Each row was made from one path, in order. Every step used is in the known rows, and no mark comes twice. Write each row's path.
Known rows:
sufelen paze boget kamur: [-0.57  0.24  0.58 -2.03  0.73 -0.35  0.60  2.08 -2.00  0.48 -1.68  0.50
  0.67  1.31  0.61 -1.29  3.22  0.30 -0.65 -1.67  2.59 -1.87  1.14 -0.45]
moge badaku boget kamur sufelen: [ 4.45 -0.39 -1.90  3.20 -1.10  1.85 -1.26 -1.05 -5.46 -0.59  2.31  2.14
 -0.44 -0.95 -0.96 -0.01 -4.65 -1.47 -1.46  0.40  0.16 -1.51 -3.88 -1.06]
moge badaku sufelen paze: [ 3.61 -2.92 -0.49 -1.45  0.58  2.93  0.08  1.12  2.50 -1.05  2.13 -1.31
 -0.32 -1.56 -1.40  1.94 -2.13  0.13  0.14  3.12  1.83 -3.44 -5.05 -0.44]
boget paze moge kamur sufelen: [-1.68  1.45 -0.01 -0.82 -2.83 -0.78 -1.69 -0.83  3.55  1.38 -2.81 -1.30
 -0.94  0.69 -1.40  0.28 -3.17  0.42  0.06  3.96  1.98  0.71  0.83  2.09]
telo kamur moge paze boget: [-1.16 -1.51  1.11  0.38 -0.80  0.52 -0.30 -0.34 -2.60 -1.72  1.32  1.18
 -1.49 -0.11  1.70  0.20  0.67  0.59  0.62 -2.83 -1.39  4.14  3.09 -1.27]
kamur sufelen paze boget badaku: [-0.17 -2.32 -0.07 -2.36  1.49 -0.23  1.41  2.40  3.62  2.94 -0.72 -1.61
 -0.63  0.92  0.35 -1.49  2.23  1.32  1.58 -1.90 -1.81  0.15 -1.47  0.67]
boget badaku moge: [ 0.42  1.65  0.03 -0.58  0.77 -1.20  0.63  0.38  3.00  0.92  1.96 -3.92
 -0.20  1.08  0.42 -0.89  0.85  0.58 -1.35  1.55 -0.47  3.21 -1.79 -3.03]
badaku telo paze moge kamur sufelen: [-1.78  1.40 -0.31  1.49 -0.19 -1.65  0.23 -2.55  1.07 -0.58 -1.55  2.66
  2.01 -1.47 -1.21  0.99 -1.08 -1.26  1.09  0.35 -1.47 -2.31  1.55  3.50]
sufelen paze: [ 0.29  0.04 -0.20 -0.56  0.68 -0.04  1.44  2.60  1.78  1.42  1.01 -0.49
  0.92  1.49  0.05 -0.54  0.66  0.08 -1.15  1.31  1.13 -1.53 -0.05  0.24]
telo paze moge badaku boget kamur sufelen: [ 2.05  1.54 -1.64  0.62 -0.95  0.76 -0.71 -2.58  1.50  0.53 -1.17  0.75
 -1.36 -0.34 -1.07 -0.15 -2.96 -1.72 -0.29 -0.77  0.55 -4.99 -1.56  0.56]
telo paze: [-0.09  1.57 -2.08 -1.00 -0.29 -0.53  0.15 -1.51  1.11  0.14  2.90  2.16
  2.24 -0.44 -1.20 -1.27  1.48 -0.11 -0.89  0.67 -1.91 -2.17  0.37  1.47]
badaku telo paze moge kamur: [-2.03  3.03 -0.17  1.89 -0.27 -1.47  0.11 -2.72 -0.01 -1.32 -1.41  2.85
  2.86 -1.22 -0.94  1.04  0.07 -1.55  0.31  1.11 -0.23 -3.22  2.38  3.07]
sufelen paze boget badaku telo: [-1.02  0.96  0.73 -1.09  2.30  0.20  1.70  2.12  0.34  1.46 -1.97 -0.80
  1.56  1.16  0.79 -1.34  6.18  0.48  0.51 -1.25  0.55 -2.48  0.71  0.68]
sufelen paze moge badaku: [ 0.80  0.92  0.67 -0.19  0.35  1.71  0.97  1.47  7.01  0.74 -2.15 -2.14
 -1.52  1.68  0.09  1.23 -2.09 -1.08 -0.43  1.81  3.55 -4.89 -1.78 -0.19]
badaku moge kamur sufelen paze: [ 0.02 -2.29  1.52 -2.63 -1.00 -1.89  1.69  3.67  3.47  0.60  0.04 -3.90
 -1.24  1.65 -0.32  0.93 -5.22  0.11 -0.42  2.12  3.56  2.88 -0.96 -0.02]
sufelen paze boget badaku telo kamur: [-1.87  0.37  1.17 -0.74  2.10  0.32  1.36  1.02  0.01  0.73 -1.63 -0.46
  0.18  1.04  0.84 -1.91  7.18  0.65  0.65 -2.95  0.07 -1.19  0.39 -0.66]
paze boget kamur moge: [-0.01  0.13 -0.16 -0.24 -0.02 -0.54 -0.88  0.10 -7.43 -1.12  0.10  0.48
  0.94 -0.52  0.95  0.03  1.66  0.33 -0.26 -1.65  0.43  1.66  3.10  0.04]
telo kamur moge: [-0.42 -1.55 -0.26  2.19 -0.33  0.26 -0.43 -1.00 -3.60 -1.27  4.18 -0.69
 -1.75 -0.49  0.40  0.12  0.05  0.44 -0.45 -1.03 -2.20  5.02  1.28 -1.54]
boget badaku telo paze moge kamur sufelen: [-3.13  2.53 -0.14  1.10  0.56 -1.56 -0.07 -2.53  3.93  0.99 -1.92 -0.08
  1.14 -0.51 -0.60 -0.44  0.94 -0.08  1.51  0.10 -2.78 -0.07 -1.08  0.94]
telo kamur moge paze boget badaku: [-2.00 -0.73  1.22  0.29 -0.33  0.51 -0.44 -0.59 -1.02 -0.93  0.72 -0.13
 -1.86  0.33  1.91 -0.47  1.85  1.02  0.93 -3.18 -2.10  4.91  2.02 -2.28]
sufelen paze boget kamur moge badaku: [ 0.64 -1.10  0.61 -1.83  0.75  1.64  0.37  3.01 -1.69  0.28 -1.61 -1.67
 -0.81  1.06  0.17  0.07  0.67  0.10 -0.44 -1.23  3.27 -2.16  0.19  0.17]
kamur moge: [ 1.44 -0.71 -1.02  1.74  0.14  0.12  0.22  1.60 -3.73  0.34  3.50 -2.11
  0.70 -0.24  0.33  1.68 -2.38  0.09 -0.77  2.18 -1.40  2.88  2.45  1.42]
moge badaku: [ 1.89  0.15 -1.24  1.15 -0.71  2.28 -0.82 -1.19  2.15 -2.01  3.46  1.65
  0.75 -1.15 -1.23  0.81 -2.70 -0.61 -1.03  2.72 -0.52 -1.61 -4.10 -0.44]

Write each row's path:
[-1.44 -0.50  1.24 -0.60  2.34  0.77  1.49  2.21 -1.05  1.24 -1.50 -2.49
 -0.55  1.16  1.06 -1.03  5.94  0.72  0.86 -2.87  0.28 -0.14  1.48  0.09]
sufelen paze boget badaku telo kamur moge
[ 3.11 -1.80 -0.40  0.80  0.38  1.11  1.33  2.01  3.36  2.68 -1.33 -1.80
 -2.29  1.08  0.03  0.60 -3.86 -1.03  0.60  0.09  0.93 -3.16 -2.24  0.93]
kamur sufelen paze moge badaku boget
[ 1.66 -3.66 -0.22  1.22 -0.18  2.33 -0.98 -1.19 -2.59 -2.41  4.37 -1.76
 -2.81 -2.03 -0.46  1.62 -1.57  0.54  0.36  0.01 -1.15  3.24 -1.93 -1.89]
telo kamur moge badaku sufelen
[-1.91  3.14  0.17 -0.46 -2.91 -0.61 -1.79 -0.95  2.46  0.65 -2.69 -1.10
 -0.13  1.02 -1.11  0.32 -2.16  0.11 -0.70  4.70  3.21 -0.14  1.64  1.62]
boget paze moge kamur
[ 3.77 -2.27 -1.14 -0.28 -0.11  2.49 -0.87 -1.09  0.65 -2.31  3.60  0.07
  0.48 -2.80 -1.45  2.18 -2.59  0.10  0.21  3.69  0.06 -1.77 -4.80 -0.69]
moge badaku sufelen
[-1.21 -0.27  0.86 -1.78 -1.35 -1.20 -0.93 -0.44 -0.80 -1.13 -2.12  5.24
  1.13 -0.13  1.51 -0.52 -0.97  0.38  0.74 -2.63 -0.98  1.31  1.97 -0.62]
moge paze boget kamur sufelen
[ 0.84  0.21  1.80 -2.82 -1.03 -1.67  0.33  1.27 -0.42 -1.62 -1.36  0.67
  0.03  0.97  1.39  0.23 -1.53 -0.25 -1.29 -0.94  2.96  1.82  2.56 -2.04]
badaku moge paze boget kamur
[-0.38 -0.82 -0.11 -0.04 -0.23 -1.76 -0.66 -0.25  0.72  1.12 -1.76  0.29
 -1.81  0.61 -0.12 -0.41 -3.28 -0.09 -0.52 -1.33  0.22  1.03 -0.95 -1.63]
boget kamur sufelen paze moge
[-1.51  3.04 -1.29  1.49  1.52 -0.81  0.00 -2.53  0.54  0.57  1.25  1.26
  2.80 -0.92 -0.88 -1.57  4.32  0.11 -0.21  0.08 -4.02 -0.50 -0.76  0.32]
boget badaku telo paze
[ 0.84  2.42 -0.70  1.04 -1.32  1.68 -1.98 -2.16  2.24 -0.20 -1.84  0.13
 -0.42 -0.72 -2.27  0.72 -1.22 -0.66 -1.21  3.86  1.60 -3.11 -0.22  1.96]
boget paze moge badaku telo
[ 0.38 -0.64  0.67 -0.56 -0.44  0.41  0.40  2.39 -2.20 -0.22 -0.12  0.14
  1.02  0.29  1.92  1.66 -1.55  0.24  0.61 -0.10 -0.34  1.79  4.74  1.77]
kamur moge paze boget
[-2.46 -0.11  1.47 -0.56  0.02 -0.56 -0.17 -1.43  1.47 -0.87 -2.02  4.37
  0.67 -0.45  1.75 -1.15  2.94  0.75  2.05 -3.88 -3.43  2.07  1.24 -0.93]
moge paze boget badaku telo kamur sufelen
[ 2.18  3.69 -0.81  2.79 -2.49 -0.17 -0.69  0.17 -6.04  1.96 -1.64 -0.67
  0.65  1.43  0.02 -0.28 -1.92 -1.32 -1.43  3.54  3.96 -1.89  2.89  1.72]
badaku boget paze moge kamur
[-0.62 -1.82 -0.52  3.55  0.64 -1.03 -0.34 -3.16 -3.82 -1.89  2.94  4.38
  0.57 -2.51 -0.88 -0.38  1.42 -0.23  0.39 -2.05 -5.03  2.90 -0.02  0.17]
badaku telo kamur sufelen
[ 0.17 -1.78  1.00 -1.68 -1.54 -2.22  0.98  1.97  2.02 -0.40  1.28 -2.66
 -0.56  0.71 -0.37  1.15 -5.48  0.05 -0.38  2.47  2.13  4.12 -0.78 -0.21]
badaku moge kamur sufelen
[ 2.37 -1.23 -0.95  3.16  0.55  2.35 -0.33  0.61 -3.45 -1.46  3.03 -0.81
  0.65 -1.82 -1.05  2.86 -3.64 -0.90 -0.57  2.37 -1.13  0.17 -0.09  2.31]
kamur moge badaku telo
[ 0.45 -0.08  0.26  3.16 -0.15  1.24 -0.80 -3.66  3.87 -2.05 -0.83  1.25
 -2.10 -1.66 -0.57  1.83 -2.75 -1.56  0.85 -0.11 -0.99 -1.77 -2.32 -0.37]
paze moge badaku telo kamur sufelen
[-0.11 -1.74 -0.70 -0.36 -0.13 -1.59 -0.74  0.34 -1.43  0.95  0.30  1.34
 -0.78  0.23 -0.67 -1.09 -2.58  0.43 -0.97 -1.34 -0.88  2.05 -1.61 -1.49]
boget kamur sufelen paze
[-1.05  0.58  1.14 -1.64  0.82 -0.64  0.53  0.85  4.81  1.59 -2.11 -4.96
 -0.46  0.70  0.79  0.92  0.52  1.07  1.63  2.59  1.86  0.22 -2.35 -2.03]
boget badaku sufelen paze moge kamur
[-1.06 -3.48  0.44 -0.94  0.38 -0.07  0.64 -0.17  0.86  0.13  1.24  0.81
 -2.48  0.08  0.25 -1.87  2.83  1.07  1.14 -4.00 -2.10  2.31 -1.05 -1.27]
telo kamur sufelen paze boget
[-0.32 -0.85 -0.48 -1.00 -0.19 -1.36 -0.96 -1.14 -4.62 -0.84 -0.11  2.77
  0.81 -0.97  0.39 -1.21  1.81  0.63  0.47 -2.73 -1.35  1.39  0.78 -0.34]
paze boget kamur sufelen
[-0.58  1.19 -0.26 -0.48 -0.35 -1.14 -1.08 -1.38 -5.85 -1.72  0.06  3.07
  1.86 -0.59  0.68 -1.14  3.08  0.24 -0.48 -1.73  0.21  0.48  1.74 -0.93]
paze boget kamur
[-1.71  3.98 -0.73  1.75  1.43 -0.94  0.02 -3.02  2.47  0.73 -0.74  0.22
  1.76 -0.54 -0.33 -0.87  3.65 -0.42  0.21  0.07 -2.96 -1.59 -0.13  0.12]
boget badaku telo paze moge
[-0.98  0.85  0.63 -2.27  1.69  0.36  1.58  2.66  2.25  2.02 -1.54 -1.99
  0.76  1.97  1.09 -1.71  5.49  0.91  0.37 -1.01  1.10 -1.92  0.10 -0.26]
sufelen paze boget badaku
[-0.15 -0.67  0.62 -1.76  0.98  0.07  0.79  3.22 -3.34  0.97 -1.61 -1.51
 -0.11  1.45  0.83 -0.38  2.10  0.38 -0.50 -1.66  2.75 -0.89  2.28  0.34]
sufelen paze boget kamur moge
